What can hang from each mark
Q_698: Q_69 Q_544
Q_69: Q_207 Q_698
Q_919: Q_68 Q_175
Q_68: Q_919
Q_544: Q_698 Q_846 Q_919
Q_846: Q_544
Q_175: Q_671 Q_919
Q_671: Q_175

Known rows, with every way that one mark hangs from another
{Q_544 {Q_698 Q_69} Q_846 {Q_919 Q_175}}: [-43.6  -3.1  22.4   2.2  -2.5  21.5  17.2 -16.0  14.6  -7.4   0.2  11.5
  15.1 -19.1 -16.9 -16.7  16.5   6.2  -2.8   0.1   0.0  -6.2  -9.0]
{Q_919 {Q_175 Q_671}}: [-15.7  -6.0   1.7   3.4   5.5   0.3   9.7  -8.3   2.1  -3.9  24.7  15.7
  -6.6  -9.5  -9.7 -14.2  -1.1  -1.4  -1.0  -6.3  -2.9   4.5   9.1]
{Q_544 {Q_698 {Q_69 Q_207}} Q_846 {Q_919 Q_175}}: [-44.3  -3.4  14.1   3.5   0.2  18.0  13.4 -12.2  18.5  -6.6  -0.5  31.7
  20.5 -26.9 -18.2 -14.3  21.5   7.8  -0.7   9.1  -2.5  -9.6 -16.1]
{Q_919 Q_68 Q_175}: [-26.2  -0.4  -0.7  -4.4   4.4  14.6  -3.7  -3.1   6.1  -6.5  14.1  20.1
  12.2 -21.3  -9.0  -9.6  13.5 -10.3  -2.2  -3.9  10.1  -8.3  12.7]
{Q_919 Q_68}: [-10.1   0.9  -1.6  -1.9   0.3  14.1  -6.1   0.9   6.3  -1.6  -1.5   9.5
   7.7 -11.0   0.5   3.2   9.9  -5.4  -1.0  -2.6   4.9 -11.9   8.8]
{Q_698 {Q_69 Q_207} {Q_544 Q_919}}: [ -4.8  -2.0  -1.7   6.5   7.9   7.1 -16.4 -14.8  12.2  -0.5  -9.1  -0.3
   6.8 -36.5  -3.3  -2.3   7.6   1.5   3.3  26.4 -14.2 -13.6   4.6]
{Q_846 {Q_544 {Q_698 Q_69} {Q_919 Q_68 Q_175}}}: [-40.5  -4.3  12.3   5.9   7.8  28.0  -6.5 -20.1  19.7 -10.9  -7.0  26.4
  24.6 -34.0 -17.7   2.0  21.3   0.4  -1.5  -0.4   3.2 -24.1   2.1]
{Q_846 {Q_544 Q_698}}: [  4.4  -1.9   1.0   7.9   0.6  -2.0  -1.5  -2.0   4.4  -3.8 -15.2   4.2
  10.7   2.6  -5.7  20.6   5.5   4.0   0.1   3.0  -5.2 -12.3 -16.9]
{Q_846 {Q_544 Q_919}}: [-12.4  -2.4   4.1   6.9   6.1   1.2  -2.8  -1.9  11.4  -6.7  -1.4 -12.3
  11.9  -8.3 -10.3   5.7  16.0   3.5   2.8   5.2   5.9  -4.9  -9.8]
{Q_69 Q_207}: [ 0.5  1.0 -9.2  2.4  2.3 -2.2 -2.6  3.6  3.2  1.3  0.0 21.3  4.6 -8.9
 -0.9  2.0  6.6  1.3  2.1 10.6 -4.9 -4.1 -7.7]
{Q_698 {Q_69 Q_207} {Q_544 Q_846 {Q_919 Q_175}}}: [-29.2  -2.9   9.4   5.4   4.5   2.6  -0.6 -20.4  19.6  -5.4   5.4   2.7
  10.4 -38.5 -17.3 -15.3  22.2  -3.0   2.5  31.4  -6.1  -9.5  -3.5]
{Q_698 {Q_69 Q_207} {Q_544 Q_846}}: [ 10.7  -1.7   5.5   8.5  -1.2  -8.5  -3.3 -19.7  14.1   2.8 -12.3  -1.4
  -3.4 -17.9  -2.1   3.0   9.8  -1.9   3.0  36.4 -12.5 -16.6  -6.1]
{Q_671 {Q_175 {Q_919 Q_68}}}: [-17.4  -9.9   2.1  -1.9   0.3  26.7 -23.6  -6.5   2.1  -0.4  -8.1   4.8
  25.1 -20.1   4.9  -4.5  34.4  -6.9   0.0  -2.2  -2.5  -2.6   6.3]
{Q_544 Q_698 {Q_919 {Q_175 Q_671}}}: [-43.9  -6.0   4.8   3.1   4.5  20.5  11.0  -1.5   7.1  -9.9  18.2  17.1
  11.5 -22.7 -16.3 -13.8   6.6   6.7  -2.1 -15.0  -7.5   0.5  -0.5]
{Q_846 Q_544}: [  8.6  -1.8   0.9   7.7   3.7 -10.8  -3.7  -6.1   5.8  -2.1  -4.8  -2.2
   0.5   3.4  -5.4  12.8   6.0   0.3   2.3  10.1   2.6  -7.3  -8.6]
{Q_69 Q_207 Q_698}: [-10.9  -2.9  -7.3  10.2   3.3  -2.3   1.8  12.8   7.3   4.0  -4.9  30.2
   1.2 -20.0   4.9   5.1   8.0   0.6   2.1  15.6 -10.8  -8.9 -10.6]
{Q_671 Q_175}: [  6.9 -12.2  -2.6   1.6   3.0  -5.2 -11.2  -2.3  -5.5  -1.5   2.8  11.5
   4.8  -1.6   5.9  -1.8  12.5  -1.3   2.8   9.4  -7.9  -0.7  -1.9]
{Q_846 {Q_544 {Q_698 {Q_69 Q_207}} Q_919}}: [-12.6  -4.0   4.3  11.9   6.6  11.6  -5.8 -12.0  17.0  -3.4 -19.5  24.6
  18.0 -21.6  -9.2  12.0  14.5  12.0   2.8  13.6 -11.1 -20.3 -16.9]
{Q_544 Q_846}: [ -6.3  -0.2  10.6   2.1  -6.1  -3.1  13.0  -1.5   7.4  -1.1   0.7  -6.4
  -1.1   6.5  -3.5  -1.8  10.6   0.2   0.3   7.4   4.0  -1.1 -11.2]
{Q_68 {Q_919 {Q_175 Q_671}}}: [-21.9  -1.9  -0.4   5.2   5.7   2.6   6.7 -15.0   3.2  -5.9  23.5   8.0
  -9.7  -6.7  -5.3 -31.2   5.9  -2.5   2.1   2.6   5.8   3.5  11.7]
{Q_919 Q_68 {Q_175 Q_671}}: [-25.0  -4.7   0.7   2.1   6.0  12.6   3.2  -7.8   8.4  -5.5  24.4  24.1
   1.7 -20.8  -8.6 -11.0  10.4  -6.3  -1.8  -8.4   2.0  -8.2  16.9]
{Q_846 {Q_544 {Q_919 Q_68}}}: [-21.9  -2.1   2.4   5.7   6.2  16.4 -10.4  -1.8  17.2  -8.9  -2.0  -4.5
  20.6 -20.2  -9.8   8.6  25.0  -1.3   2.1   4.0   9.3 -16.6  -0.5]
{Q_698 Q_69 {Q_544 {Q_919 Q_68}}}: [-16.5  -1.2   4.5   2.2   5.0  24.6 -19.7 -17.9  15.6  -3.8 -10.8  -8.3
   9.7 -39.9  -1.9   0.1  11.4  -5.4   0.5  13.3  -6.3 -20.8  19.8]
{Q_68 Q_919}: [ -6.8   4.5  -2.1   2.2   0.7   4.1  -2.6  -7.9   0.2  -2.4  -1.3  -7.4
  -2.3   2.6   5.0 -17.6   6.8  -0.7   3.2   8.0   7.6   0.2   2.8]

Rows
[-43.3  -7.7   4.2   9.2   8.9  25.1   0.8  -5.8  17.9 -13.6  13.2  20.4
  22.8 -29.9 -20.3   2.6  23.7   1.2  -0.9  -7.2  -0.3 -17.8  -0.3] : {Q_846 {Q_544 Q_698 {Q_919 Q_68 {Q_175 Q_671}}}}
[-11.8  -2.5   7.5   7.7   1.2   3.3  -2.8 -15.8  19.2  -1.7  -9.1  -7.0
   5.8 -28.9  -6.7  -4.0  18.9   2.5   3.6  33.1 -10.5 -13.8  -6.7] : {Q_698 {Q_69 Q_207} {Q_544 Q_846 Q_919}}
[-27.6  -2.2  13.4   5.7  -3.3  18.6  10.5  -6.7  18.4  -1.9 -15.7  20.9
  16.1 -17.6  -7.7  -2.6  17.4  12.5   0.5  11.1  -9.0 -15.0 -20.1] : {Q_544 {Q_698 {Q_69 Q_207}} Q_846 Q_919}
[-38.0  -1.0  11.9   5.1  -3.2  32.7   4.1  -6.9  23.4  -4.0 -16.0  29.8
  24.3 -30.5  -6.8   0.2  28.1   7.3  -0.4   8.6  -5.5 -25.9 -12.1] : {Q_544 {Q_698 {Q_69 Q_207}} Q_846 {Q_919 Q_68}}
[-29.1  -5.1   5.7  10.6  10.1   9.5  -2.1 -16.7  17.2  -7.4  -4.7  33.5
  22.2 -31.2 -19.9   0.3  18.1   7.5   1.3  12.2  -4.4 -16.8 -13.6] : {Q_846 {Q_544 {Q_698 {Q_69 Q_207}} {Q_919 Q_175}}}
[-28.7  -2.8   0.4  12.6   1.6   0.6   3.4   8.8  20.4  -2.5  -4.9  -5.7
  10.1 -36.8  -5.1   3.5  26.7  -2.2   3.8  35.5 -13.9 -12.6 -17.3] : {Q_69 Q_207 {Q_698 {Q_544 Q_846 Q_919}}}
[-55.4  -3.1  21.5   0.1  -1.9  35.3   9.6 -15.8  20.1  -9.4  -1.0  23.1
  22.8 -31.0 -17.1 -14.1  25.3   0.6  -3.6  -1.4   4.8 -17.9  -0.8] : {Q_544 {Q_698 Q_69} Q_846 {Q_919 Q_68 Q_175}}
[-61.7   0.1  13.2  -2.5  -3.1  33.5  12.1   0.7  17.3 -13.3   7.7  13.4
  31.1 -25.8 -20.3 -10.6  31.3  -1.8  -3.5  -5.0   8.0 -11.8  -8.5] : {Q_544 Q_698 Q_846 {Q_919 Q_68 Q_175}}
[-22.7  -1.4  15.3   4.4  -1.7  20.7  -7.2 -19.8  23.2  -4.8  -9.9 -18.3
  10.7 -32.7  -6.1  -1.5  21.8  -5.1   1.0  20.5  -1.2 -21.2   9.4] : {Q_698 Q_69 {Q_544 Q_846 {Q_919 Q_68}}}
[-12.6  -3.0  17.2   5.7  -1.7   6.0  -0.1 -19.6  16.1  -3.2  -9.3 -29.3
   1.7 -21.1  -6.4  -5.9  12.5   0.4   1.5  22.4  -5.6  -9.5   1.2] : {Q_698 Q_69 {Q_544 Q_846 Q_919}}
[-16.2  -1.0  -3.8   4.6   8.1  21.1 -22.7 -14.3  18.3  -2.5 -10.6   8.6
  14.6 -47.7  -2.2   1.8  17.9  -3.3   2.5  24.4 -10.3 -25.2  12.4] : {Q_698 {Q_69 Q_207} {Q_544 {Q_919 Q_68}}}
[-39.2   0.0  -2.4  -2.9   8.7  21.9 -15.2  -5.2  10.7 -11.7  11.8  -6.8
  20.7 -43.6 -15.2  -9.9  20.8 -13.1  -0.7   9.0   4.0 -11.4  16.0] : {Q_698 {Q_544 {Q_919 Q_68 Q_175}}}
[-55.4  -1.7  12.8  -3.5   0.3  24.4   9.4  -2.6  19.2 -11.9  17.7   4.2
  22.0 -24.7 -19.0 -18.4  34.0  -6.0  -1.4  -0.2  15.7  -6.5   0.1] : {Q_544 Q_846 {Q_919 Q_68 Q_175}}
[-45.4  -4.2   1.6  10.6   4.9  -0.1   6.5   5.0  19.1  -6.5   9.5   3.4
  12.4 -45.4 -15.8  -8.5  31.0  -6.8   2.5  34.5  -9.4  -8.0 -13.6] : {Q_69 Q_207 {Q_698 {Q_544 Q_846 {Q_919 Q_175}}}}
[  0.8  -0.9  -0.4   5.1   0.5   8.9  -2.4  -7.9   4.8   3.3 -19.1  38.4
   6.4 -12.5   1.7   7.3  -0.8   8.6  -0.3   8.6 -14.6 -15.8  -8.7] : {Q_544 {Q_698 {Q_69 Q_207}}}
[-40.0  -4.4   0.7   6.9   8.7   7.6  -3.3   1.6   9.8  -7.4   8.5  -8.8
   8.3 -43.7 -11.7  -8.6  12.9  -9.3   0.3  17.3  -7.8  -3.8   5.1] : {Q_69 {Q_698 {Q_544 {Q_919 Q_175}}}}
[-23.7  -2.4   4.8   1.7  -1.0  29.8  -6.2  -8.1   9.5   2.1  -0.4  -4.9
  10.2 -17.4  -0.4  -4.3  17.4  -1.8  -1.8 -16.5  -2.8  -1.9  13.9] : {Q_175 Q_671 {Q_919 Q_68}}
[-28.0  -1.9   2.3   6.2   3.6  25.2  -8.0   0.1  16.3 -10.3 -12.0   5.9
  28.8 -20.9 -11.2  16.7  22.7   2.3  -0.1  -1.4   1.1 -23.6  -9.3] : {Q_846 {Q_544 Q_698 {Q_919 Q_68}}}
[-28.0   0.5   6.7   1.6  -1.8  18.0  -5.7  -2.8  18.6  -8.9  -0.4 -27.5
  17.0 -27.8  -8.6   0.0  28.4  -7.5   0.6  17.7   0.8 -14.8   1.7] : {Q_698 {Q_544 Q_846 {Q_919 Q_68}}}
[-49.6  -3.3  -9.0   7.2  12.2  20.1 -13.8   6.4  18.5  -7.6   8.4  21.0
  22.0 -63.3 -10.3  -3.3  30.2 -12.8   1.6  24.0  -6.9 -20.6   5.6] : {Q_69 Q_207 {Q_698 {Q_544 {Q_919 Q_68 Q_175}}}}
[-45.6  -4.9  11.3   7.8   2.5   2.5   9.5   0.3  16.9  -7.9  10.2 -15.1
   8.5 -36.3 -13.6 -10.5  24.0  -8.8   0.4  24.4  -3.9  -3.8  -6.0] : {Q_69 {Q_698 {Q_544 Q_846 {Q_919 Q_175}}}}
[-38.8  -2.9  16.4   1.4   3.2  20.8  -3.7 -24.7  22.7  -9.2   3.8  -4.7
  14.7 -41.0 -15.6 -13.8  26.6  -9.5  -0.6  18.3   3.2 -17.0  13.3] : {Q_698 Q_69 {Q_544 Q_846 {Q_919 Q_68 Q_175}}}
[-38.6  -2.1  20.8   2.7  -6.0  36.1   7.1 -11.1  21.1  -5.9 -16.1  12.8
  19.9 -22.2  -6.4  -0.8  22.5   5.8  -2.8  -1.9  -1.9 -21.6  -4.3] : {Q_544 {Q_698 Q_69} Q_846 {Q_919 Q_68}}
[-29.1  -1.1  -0.9  -0.8   8.0   6.5  -8.3  -4.9   6.2  -9.4  13.1 -15.9
  12.6 -32.5 -17.0 -12.6  10.6  -7.6   0.4  10.7  -2.0   0.7   8.2] : {Q_698 {Q_544 {Q_919 Q_175}}}
[-38.1  -2.0  -1.3  11.1   1.8  14.7  -3.4  10.1  25.2  -4.8  -3.9   2.4
  18.3 -48.8  -4.2   6.7  36.5  -7.1   2.9  33.3 -10.8 -24.3  -9.0] : {Q_69 Q_207 {Q_698 {Q_544 Q_846 {Q_919 Q_68}}}}
[-27.4  -6.0   0.0   4.9   9.3   6.1  -2.8  -9.4   7.9  -8.6  24.9 -13.9
   2.5 -33.0 -16.3 -14.1   7.2  -4.3   0.8   7.0  -8.3   1.2  13.1] : {Q_698 {Q_544 {Q_919 {Q_175 Q_671}}}}
[-44.0  -6.3  14.9   4.6   0.5   7.0  23.2  -7.2  14.7  -9.2  28.9  -0.8
   1.7 -13.3 -18.5 -23.3  19.9   2.5   0.1  -2.0   3.1   5.7  -3.5] : {Q_544 Q_846 {Q_919 {Q_175 Q_671}}}
